Known rows, with every way that one mark hangs from another:
K_35(K_234(K_68 K_331) K_376 K_950): [  2 -43 -36   7   4  25  15 -64 -14 -62  24 -25  21 -54  12   3   7  10
 -42  43  43 -16  19 -51 -42 -38  -5   7  52  26 -59 -28  67 -14  -5  15
 -47   5   3  12 -11   5]
K_234(K_331): [ -4 -15 -28 -18  -8   1  11 -27 -26 -34  30  -8   0 -38 -11  26  -1  25
   1  44  11 -26   9   6 -22 -11 -31  17  48  38 -30   5  51 -31   8  10
 -30 -19 -11   3 -18  17]
K_570(K_35(K_950)): [-25 -30 -38  12 -16 -26  23 -50 -14 -38  41 -27   3 -37  22 -16   3  33
 -38  21  20   5  27   9 -24 -23 -32   5  36   5 -37 -32  41 -28  40 -11
 -56 -28  16  11 -18  11]
K_479(K_376(K_35) K_950): [-26  51 -81  21 -39 -34  62 -38 -17 -10  57  -2  14 -13  35  33 -14  22
  29  18  52 -39  -9  42 -13 -21 -21   8  28  44 -25  34  30 -55  -6   8
 -36  17  14  17 -32  -9]
K_35(K_234 K_376 K_950): [ -9 -38 -65  22 -12   5  25 -86  -3 -33  33 -28   7 -21  19 -20  12  26
 -54  16  19  -2  29 -14 -47 -27  -4  13  48  10 -36 -31  45 -30  17   8
 -56  -7  16  15  -2  17]
K_234(K_35(K_950) K_68 K_331(K_78)): [-13 -55 -14 -24  16  27   3 -36 -26 -37  23   9  20 -82  19  30   7  21
 -18  70  77 -29  -7 -10 -17 -14 -20   4  34  43 -45 -10  61 -15  -8   5
 -40   0   2   1 -36  17]
K_234(K_35 K_331(K_78)): [-13 -33 -24 -32  10  10   3 -32 -25 -23  20  20  -9 -57  -1  32   8  26
  -2  53  42 -24  -1  12 -13   6 -22  14  45  41 -29  20  48 -35  -6   8
 -36 -14  -8  -2 -32  28]
K_68(K_78(K_35(K_950))): [-23 -35 -37 -14 -21  16  16 -52 -15  -3  46  -6  35 -30   6  13  -6  41
 -18  32  46  -8  -3  42 -15 -11 -31   0   8  44 -23  -9  51 -25  44 -12
 -29  10 -11  -9   0  26]
K_950(K_479(K_376(K_35(K_234(K_68))))): [-10  41 -41  21 -31  -5  55 -49 -14 -35  55   3  33 -13  28  20 -18   2
  31  29 107 -37  30 -20 -32 -38   5   8  29  39 -51   0  29 -36 -20   9
 -38  46  30  17 -37 -26]
K_234(K_331(K_78)): [-24 -22 -23 -31   0  -5   7 -23 -30 -34  34   1 -13 -51  -6  40  13  27
 -10  55  45 -33   1  11 -12  -6 -28  32  51  39 -27  26  54 -24   2  12
 -28 -16 -18  16 -20  12]
K_376(K_35(K_234(K_68) K_950)): [ -7  -7 -37  26 -24   5  26 -42 -24 -27  40 -30  25 -29  23   5  -5   4
 -25  25  64 -24  27 -35 -33 -26  -8   9  36  13 -46 -33  31  -8  -7   4
 -28  -3  10  19 -28   6]
K_950(K_479): [-19   0 -42  -5 -25  -9  34 -58 -12 -25  49   0  17 -10  19  -5  -2  38
  19  37  41 -12  18  31 -29 -33 -25  11  33  36 -26 -13  48 -41  14   7
 -50   8  28  -1 -18  -2]
K_234(K_68(K_78(K_35)) K_331): [ -9 -24   5 -42   6  31  -2 -23 -34 -38  41  16  37 -55 -29  51 -11  24
  17  59  64 -25  -8   9 -10 -14 -30   7  24  62 -45  17  66 -21  21  -1
  -8  34 -27 -13 -15   9]
K_479(K_376(K_35(K_234 K_950))): [-16  15 -72  34 -41  -9  50 -50  -4 -17  42 -24  15 -17  36  13 -13  10
 -23   6  55 -33  22 -12 -32 -18  -4  12  30  23 -36 -13  21 -36  -2   3
 -40  -3  14  21 -21  11]
K_950(K_479(K_376(K_35))): [-20  35 -56  14 -42 -25  74 -44 -16 -14  60   1  22  -5  41  19 -16  33
  23  29  71 -35   4  23 -33 -37 -17   4  19  54 -29   1  31 -49  -2   6
 -49  15  16  11 -25  -9]
K_68(K_78(K_331(K_234(K_35)))): [ -9 -19   9 -42  11  11  -9 -49 -14   6  36  31  26 -65   7  15 -13  34
  20  46  50  28   7  24 -18  12 -33  24  34  56 -23  65  48 -28  27 -17
 -33  15 -12 -19 -33  25]
K_68(K_78(K_35 K_331(K_234))): [-23  -5   7 -49   2  13  -8 -48 -11   7  42  29  37 -52 -11  37  -6  24
  -3  49  63  17  14  48  -3   9 -40  24  31  69 -20  62  51 -17  34 -16
 -18  17 -34 -21 -15  21]
K_376(K_35(K_234 K_950(K_479))): [-17  -5 -63  28 -47 -12  49 -62  -2 -16  42 -24  14  -2  47 -14 -13  25
 -23  17  69 -20  29  -5 -35 -36   1   8  35  30 -32 -32  36 -21  -7   4
 -52 -10  16  18 -17  -3]
K_331(K_78(K_35(K_234))): [-31  -5 -37 -18 -15  13  -8 -55 -11 -13  30  13  -1 -24 -17  22  19   1
 -37  28  63 -17  37  26  -6   7  -9  20  47  23 -25   7  25 -33  11   9
 -22  10   0  -1 -14  24]
K_950(K_479(K_376(K_35(K_234)))): [-14  43 -64  24 -45 -19  58 -53  -4 -22  50  -2  13  -3  32   8 -18  13
  15  12  82 -31  28   3 -36 -31   3  16  32  39 -38  -1  22 -47 -13   6
 -48  24  25  16 -25  -9]
K_78(K_331(K_234)): [-22   6  -3 -28  -3  -3   1 -50 -14  -2  37  10  19 -51   2  18   0  16
  -5  49  29  12  28  27 -16   3 -40  32  49  47 -18  44  41 -21  12  -3
 -37  -6 -11  -7 -25  16]
K_234(K_68(K_78)): [-13 -13   1 -21   0   6  13 -31 -39 -35  60   0  36 -40  -6  20  -4  38
  35  48  60 -10  -4   2 -23 -20 -31  21  23  34 -43  19  57 -19  35  -8
  -9  38   5   8 -23  -4]
K_479(K_376(K_35(K_234(K_331))) K_950): [-14  47 -83  15 -37 -24  44 -25  -4 -31  36  -3  -1 -23  22  41 -24   4
  16  11  65 -53  12   6 -13 -15  -3  21  49  43 -35  44  37 -52 -34  18
 -36  11  -2  20 -34  -3]
K_331(K_234): [ -9   5 -18 -21   3   8   8 -47 -22  -7  49   2  14 -33   7  18   0  20
   1  47  30   7  31  29 -26 -11 -46  18  45  47 -28  17  34 -28  21   6
 -31   2   0  -8 -24  20]
K_570(K_35(K_234 K_376 K_950)): [-20 -36 -59  32  -9 -21  24 -85  -1 -54  35 -34  -7 -28  24 -41  11  21
 -69   6  19  18  45 -26 -41 -25  -9   7  50  -7 -47 -36  44 -31  39  -7
 -67 -16  18  17  -8   5]
K_331(K_78): [-33 -16 -29 -16  -5 -11  15 -40 -27 -22  49   3  -4 -31   2  22  18  29
  -7  43  41 -22   8  25 -17  -2 -30  27  43  22 -20  19  40 -25  18   4
 -28  -2   8  15 -20  11]
K_479(K_376(K_35(K_234(K_331) K_950))): [ -5   7 -61  20 -37  -1  42 -32  -7 -28  29 -23   7 -36  29  31 -19   7
 -29  19  54 -47  19 -24 -30 -19  -4  15  37  36 -41  -5  35 -32 -19   9
 -40 -16  -8  23 -23  16]
K_570(K_35(K_234(K_331) K_950)): [-16 -32 -46   6 -16 -13   3 -41  -2 -60  23 -25 -14 -47   8 -10  -6  13
 -50  16  30  -7  47 -31 -22 -19 -13  20  55   2 -49 -20  48 -27  15  -4
 -55 -37   3  11 -21  16]
K_78(K_35(K_234 K_950) K_68 K_331): [-33 -28 -24 -13 -32  23  -9 -66  13  -9  18 -13  40 -62  -1  -8   5   0
 -52  26  61   4  23  17 -22  11  -9  29  33  17 -18  14  27 -35  19  -6
 -43   2   0  -6 -14   8]
K_68(K_78(K_35)): [-21 -13 -24 -26 -15  11  10 -44 -21  -9  49  12  25 -24 -15  24  -5  39
  10  31  38  -8  -1  41 -13  -3 -31   5  17  47 -23  11  47 -34  45  -8
 -19  24 -12 -13  -7  24]

Rows:
[  -6  -50  -66   16   -5   11   50 -103   -1  -21   35   -2   25  -27
   53  -35    1   51  -23   39   33   10    3   14  -50  -47  -13  -22
   25   47  -34  -49   58  -43   10    2  -85   -3   37  -11  -10   13] => K_234(K_35(K_376 K_950(K_479)))
[-37 -37 -15 -16 -31  20   3 -60   3  -4  28 -12  43 -65   1   5   6  16
 -42  42  49   1  -4  35 -18   7 -30  17  19  34 -11  13  36 -35  25 -11
 -44  -8  -8  -7 -11   5] => K_78(K_35(K_950) K_68 K_331)
[  4 -27 -18  -1  23  21  25 -72 -29 -32  35  10  24 -42   6  -3   9  23
   4  42  21  10   1  -5 -42 -22 -18 -15  33  39 -48 -28  47 -41  13   9
 -46  21  23 -12 -26  11] => K_234(K_35(K_376) K_68)
[-30 -10  -2 -33 -21  11   1 -50  -7  -5  32   4  37 -59 -18  13   7   8
 -13  40  43   3  -2  38 -15  16 -27  27  26  36 -10  32  29 -43  23  -6
 -34   6  -7  -9 -15   4] => K_78(K_35 K_68 K_331)
[-23 -19 -24 -12 -13  17   0 -84   9 -19  21  -3  27 -49 -18 -10  17   0
 -47  28  44  15  14   4 -32  12  -4  29  44  21 -22  26  33 -44  18   1
 -49  14  -6 -10  -6  -2] => K_78(K_35(K_234 K_376) K_68 K_331)
[-31 -30 -33 -10  -6  31  -3 -56 -10 -24  31   4  24 -45   4  23  17  -4
 -40  43  98 -21  33   5 -11 -14  -9  11  35  21 -39 -14  40 -14   7   8
 -22  22  11   3 -18  14] => K_331(K_78(K_35(K_234(K_68) K_950)))
[-15 -31 -50  22  -9  16  36 -97  -2 -54  41 -16  34 -26  39 -30   6  23
 -26  37  73  -1  29 -25 -54 -58   1   0  41  23 -51 -41  62 -21   1  12
 -62  31  40   7  -9 -15] => K_35(K_234(K_68) K_376 K_950(K_479))
[-16 -15 -46  21   0 -27  18 -78  -9 -55  39 -20 -17 -20   2 -30  13  21
 -45   4   9  25  47 -26 -35 -19  -7  14  62  -2 -47 -18  39 -39  35  -3
 -59 -10  14  11 -12   1] => K_570(K_35(K_234 K_376))
[  6 -20 -21  -1  10  20  10 -54 -21 -64  27  -9  11 -47 -12  12  11   6
 -17  41  35 -18  25 -44 -43 -26  -6  14  63  29 -57  -6  63 -22  -9  21
 -35  15  -4   7 -15   0] => K_35(K_234(K_68 K_331) K_376)
[  0 -15  -2 -24   2  20  -6 -21 -27 -58  40   3  20 -53 -21  26 -10  20
  24  41  67 -20  17 -38 -23 -11  -9  35  43  31 -54  25  65 -18   4   2
  -9  35  -9  10 -29   3] => K_35(K_234(K_68(K_78) K_331))
[  2 -19 -25 -15   9  37   5 -63 -16 -53  21   6  21 -46 -28  23   7  -7
 -30  40  44 -14  29 -24 -27 -23  -6  -3  53  46 -55 -15  54 -28  -5  22
 -33  20 -14 -10 -10  12] => K_78(K_35(K_234(K_68 K_331) K_376))
[-25 -34 -33 -12 -23  25  16 -55  -5  -5  35 -17  38 -47   6   3   6  20
 -29  43  44  -7   4  38 -25  -2 -35   5  14  31 -17 -16  29 -42  30  -1
 -41  -1   8  -9  -9   9] => K_78(K_35(K_950) K_68)
[-18  -6 -44  25 -32   2  39 -56 -14 -31  45 -21  34 -21  44  -7 -11  14
  -9  31  97 -25  25 -24 -37 -47  -1   4  28  32 -47 -35  42 -11 -14   4
 -46  14  30  18 -27 -13] => K_376(K_35(K_234(K_68) K_950(K_479)))
[-21  -9 -57  20 -41 -14  61 -58 -16  -9  52 -24  24 -12  51  -5  -9  41
 -16  37  58 -26   4  17 -34 -40 -19  -2  21  43 -25 -35  41 -19  -2   3
 -57 -23  13  13 -16  -3] => K_376(K_35(K_950(K_479)))
[-21 -12 -15 -28  10  12  13 -86  -6   1  34  18  26 -46  -5  18  12  10
 -45  51  30  23  13  39 -20  -7 -36   7  46  66 -22  30  46 -23  19   0
 -48   2 -26 -23  -5  17] => K_78(K_35(K_376) K_331(K_234))
[ -9 -16 -60  12 -39  -4  40 -47  -3 -33  28 -25  12 -23  40   5 -18  23
 -27  31  70 -35  25 -20 -34 -37   3  11  39  44 -37 -23  50 -17 -26  12
 -56 -26  -2  17 -18   3] => K_376(K_35(K_234(K_331) K_950(K_479)))
[-18 -41 -63  16 -19  -4  55 -96  -4 -31  47 -16  26 -16  48 -25   5  50
 -33  41  38  -3   4  18 -54 -55 -16  -5  32  43 -31 -35  59 -31  17   7
 -78  -1  25   6   0  -4] => K_35(K_376 K_950(K_479))
[-16  -3 -25 -15 -23  28  -5 -55  -1 -18  30  -6  18 -32 -23   1   4  -3
 -16  23  46  -2  31  19 -23   9 -13  24  34  16 -23   4  15 -54  21   4
 -26  19   8 -10 -18   7] => K_78(K_35(K_234) K_68)
[ -9   3 -20  -7  -6  31  -4 -52 -18 -28  30   6  28 -23 -25  16   3 -10
  -2  27  61  -8  42   4 -16 -10 -14   1  40  27 -45 -21  32 -34   8  10
 -14  32  12 -13 -21  14] => K_78(K_35(K_234(K_68)))
[-13  14 -49  32 -31   4  47 -41 -14 -27  46 -20  33 -31  34  19 -12   3
 -14  22  83 -37  22 -27 -33 -26  -5   6  27  20 -51 -19  24 -23 -10   4
 -29  20  16  25 -31  -3] => K_479(K_376(K_35(K_234(K_68) K_950)))
[-27   3 -66  14 -38  -5  58 -65   4 -24  51  -3  36 -22  52  -1 -13  40
  11  36  67 -26  15  34 -39 -49 -20  -2  18  39 -29 -19  47 -46  13   4
 -61  20  39   4 -17  -3] => K_35(K_950(K_479(K_376)))
[-30 -24 -39  -1 -34  15  -6 -67  10  -9  12  -5  27 -42   0   1   1  -1
 -45  14  46  -5  37  17 -10   4  -8  10  41  18 -21  -5  36 -28  15  -5
 -41  -6  -4  -9  -8  27] => K_78(K_35(K_234 K_950) K_331)
[-22  -6   7 -34  27  12   1 -41 -36 -22  54  19  16 -55   6  43  15  11
  -1  76  86  -7  26  14 -14 -15 -44  28  43  43 -38  33  44  -7  10   7
 -16  25   7   6 -37   1] => K_331(K_78 K_234(K_68))
[-18  13 -60  28 -40 -14  60 -41 -16  -8  50 -22  22 -23  42  23 -11  28
 -17  22  47 -36  -1  12 -32 -20 -24   4  18  35 -31 -14  26 -35   6   0
 -42  -9   5  18 -19  10] => K_479(K_376(K_35(K_950)))
[ -4 -38 -18 -13  -1  23   1 -31 -21 -52  35 -12  32 -62   4  20 -11  27
  -6  45  72 -20  11 -37 -28 -24 -10  29  36  32 -53   5  69  -7   7  -3
 -23  22  -4  13 -21   3] => K_35(K_234(K_68(K_78) K_331) K_950)
[  1 -52 -55  14   3  15  34 -87 -10 -16  28 -11  18 -37  33 -23   9  40
 -39  30   2  10   1   7 -45 -23 -19 -15  31  31 -34 -41  45 -39  21   0
 -67 -14  20 -11  -9  28] => K_234(K_35(K_376 K_950))
[ -4 -41 -33  10   1  16  18 -74 -18 -50  49 -19  38 -39  18 -10   5  34
 -31  31  62   2  10 -36 -49 -32  -7  20  33  18 -52  -9  67  -9  28  -4
 -39  40  13  15  -9  -4] => K_35(K_234(K_68(K_78)) K_376 K_950)
[-19 -25 -49   2 -19  -6  19 -29 -16 -27  25 -25 -13 -44  22  31   2  15
 -54  36  72 -45  13 -25 -22  -8  -3  33  50  25 -31   6  41  -5 -26  10
 -35 -37 -22  30 -20  14] => K_376(K_35(K_234(K_331(K_78)) K_950))
[-21 -42 -25 -14   1  18  -2 -33 -18 -56  24 -11  10 -67   9  29  10   4
 -34  57  91 -37  24 -31 -19 -19 -11  32  51  21 -50   7  60  -1 -14  12
 -28   4   4  20 -26   4] => K_35(K_234(K_68 K_331(K_78)) K_950)
[-23 -30   3 -27   5  15  12 -74 -26 -27  46  15  51 -59 -18  24   6  26
  -9  45  59   7 -19   6 -22  -9 -23   8  25  52 -35  32  68 -17  36 -10
 -28  43 -25  -7  -4  -5] => K_234(K_68(K_78(K_35(K_376) K_331)))
[-27 -21 -26 -33  20  18  14 -79 -18  -4  43  25   1 -36   0  32  24  16
 -53  61  57   9  19  39 -20 -10 -40   6  41  66 -26  27  41 -23  23   9
 -36   7 -17 -12  -5  17] => K_331(K_78(K_35(K_376)) K_234)
[-11  -3 -68   8 -41   6  39 -57  15 -48  30  -1  23 -35  37   7 -17  20
  -5  32  81 -38  35  -5 -36 -40  -2  14  36  40 -43  -8  56 -47 -15  12
 -59  17  26   6 -19   1] => K_35(K_234(K_331) K_950(K_479(K_376)))
[-18 -39 -28 -21  16  19   4 -60 -10   6  34  15  10 -60  36  13  11  26
 -30  62  64   3  22  31 -21  -3 -36   7  34  47 -29  10  36 -20  14  -2
 -45  -6  11  -9 -31  31] => K_331(K_78 K_234(K_35(K_950)))
[-22   5 -75  23 -44   2  45 -72  14 -34  43  -2  25 -15  47 -11 -14  23
   1  21  78 -21  43  11 -37 -43  -3   8  32  25 -40 -19  42 -48   1   7
 -62  30  49   8 -20   1] => K_35(K_234 K_950(K_479(K_376)))
[-10 -12 -43   9 -15  23  50 -68  -4 -28  41  18  56 -46  55   0 -16  29
  34  52  89 -16  11  14 -36 -50 -16 -25  10  50 -50 -35  49 -50   2   1
 -62  43  56 -12 -36  -3] => K_234(K_35(K_950(K_479(K_376))) K_68)
[-44 -32 -23 -20 -40  15  23 -73  13  -5  35  -4  56 -59  23 -11  -2  25
 -23  54  83   1   0  47 -25 -16 -22  13  17  43 -13  11  47 -36  19  -8
 -63   5   9 -11 -12 -15] => K_78(K_35(K_950(K_479)) K_68 K_331)
[-20 -23   3 -33  13   7   2 -19 -41 -48  37   8   9 -64  -9  49  13  18
  -1  74  70 -36  -2  -8 -12 -16 -27  27  49  37 -44  24  62 -10  -7  14
 -20   7 -10  18 -29   0] => K_234(K_68 K_331(K_78))
[ -3 -21 -20  -1  10  14  15 -65 -26 -53  52  -6  29 -34  -5  -2   5  26
   1  29  57   5  14 -35 -42 -25  -5  24  37  22 -53  12  62 -17  29   0
 -26  50   6  12 -13  -6] => K_35(K_234(K_68(K_78)) K_376)
[  8 -44 -17  -5  34  38  23 -86 -17 -20  36   0  39 -62  37  -4   5  19
 -30  63  45  22  11  -3 -45 -33 -32 -19  33  59 -51 -22  51 -21  14   4
 -55  11  19 -20 -24  17] => K_331(K_234(K_35(K_376 K_950) K_68))
[-16   6  22 -33  12   9  -1 -45 -25 -17  43  15  34 -65   0  28   2   4
   9  64  57   6  27  11 -17  -7 -40  27  48  50 -38  40  48  -8   5   0
 -24  18  -5  -5 -34   1] => K_78(K_331(K_234(K_68)))
[ -1  -6 -15 -21  -3  38 -10 -35 -16 -43  19   9  20 -44 -32  34  -3 -13
  -8  39  55 -23  37 -11 -12 -10 -12   3  46  39 -50  -8  45 -27  -8  16
 -15  19  -7 -15 -22  17] => K_78(K_35(K_234(K_68 K_331)))
[-16 -22 -59   7 -25  23   4 -64   5 -13  25 -11  18 -17   3  -1  -1   6
 -42  12  35  -8  42  19 -19 -10 -12   1  38  22 -29 -39  30 -39  19   3
 -36   0   8 -11  -6  32] => K_78(K_35(K_234 K_950))
[-22  -7   9 -40   0  -6  -4 -45 -18  -6  50  16  26 -57   3  23  -8  33
  12  53  52  16   9  24 -18   3 -37  43  38  52 -23  73  54 -12  32 -17
 -22  12 -24  -1 -23   8] => K_68(K_78(K_331(K_234)))
[-18 -39 -37  28   5  -7  21 -80 -10 -71  38 -29  11 -44  24 -27  14  10
 -56  20  41  16  41 -44 -39 -35  -6  -1  48  -3 -63 -42  52 -20  30  -1
 -59   1  28  14 -18  -8] => K_570(K_35(K_234(K_68) K_376 K_950))
[-25 -20 -32 -10 -10   3  17 -82  -8 -12  29   5  23 -38 -12  11  14  18
 -33  33  15   8   7  31 -22  -3 -20   4  43  48 -20   6  47 -33  24   3
 -48  -2 -18 -11   3  15] => K_78(K_35(K_376) K_331)
[-11  -8 -60  28 -33  -6  28 -47 -15 -12  34 -33   9 -15  26  -1  -6  14
 -40  10  37 -19  27 -12 -29 -15  -7  16  40  14 -30 -24  25 -18  -1   3
 -37 -25   2  20 -17  19] => K_376(K_35(K_234 K_950))
[-35 -38 -25 -21 -29   7   5 -59  -7  -2  35   3  42 -49   4  18  -7  39
 -22  34  54  -2  -6  36 -10  -1 -29  14  16  43 -19  20  60 -20  39 -19
 -33   4 -22  -7  -2  20] => K_68(K_78(K_35(K_950) K_331))
[-15 -24 -30 -12  -2  20  22 -76 -14 -21  42  -9  25 -37 -12   0  19  22
 -31  43  28   9  -4  27 -37 -11 -27   8  25  38 -23  -3  32 -48  28   4
 -45  10   0 -10  -3   1] => K_78(K_35(K_376) K_68)
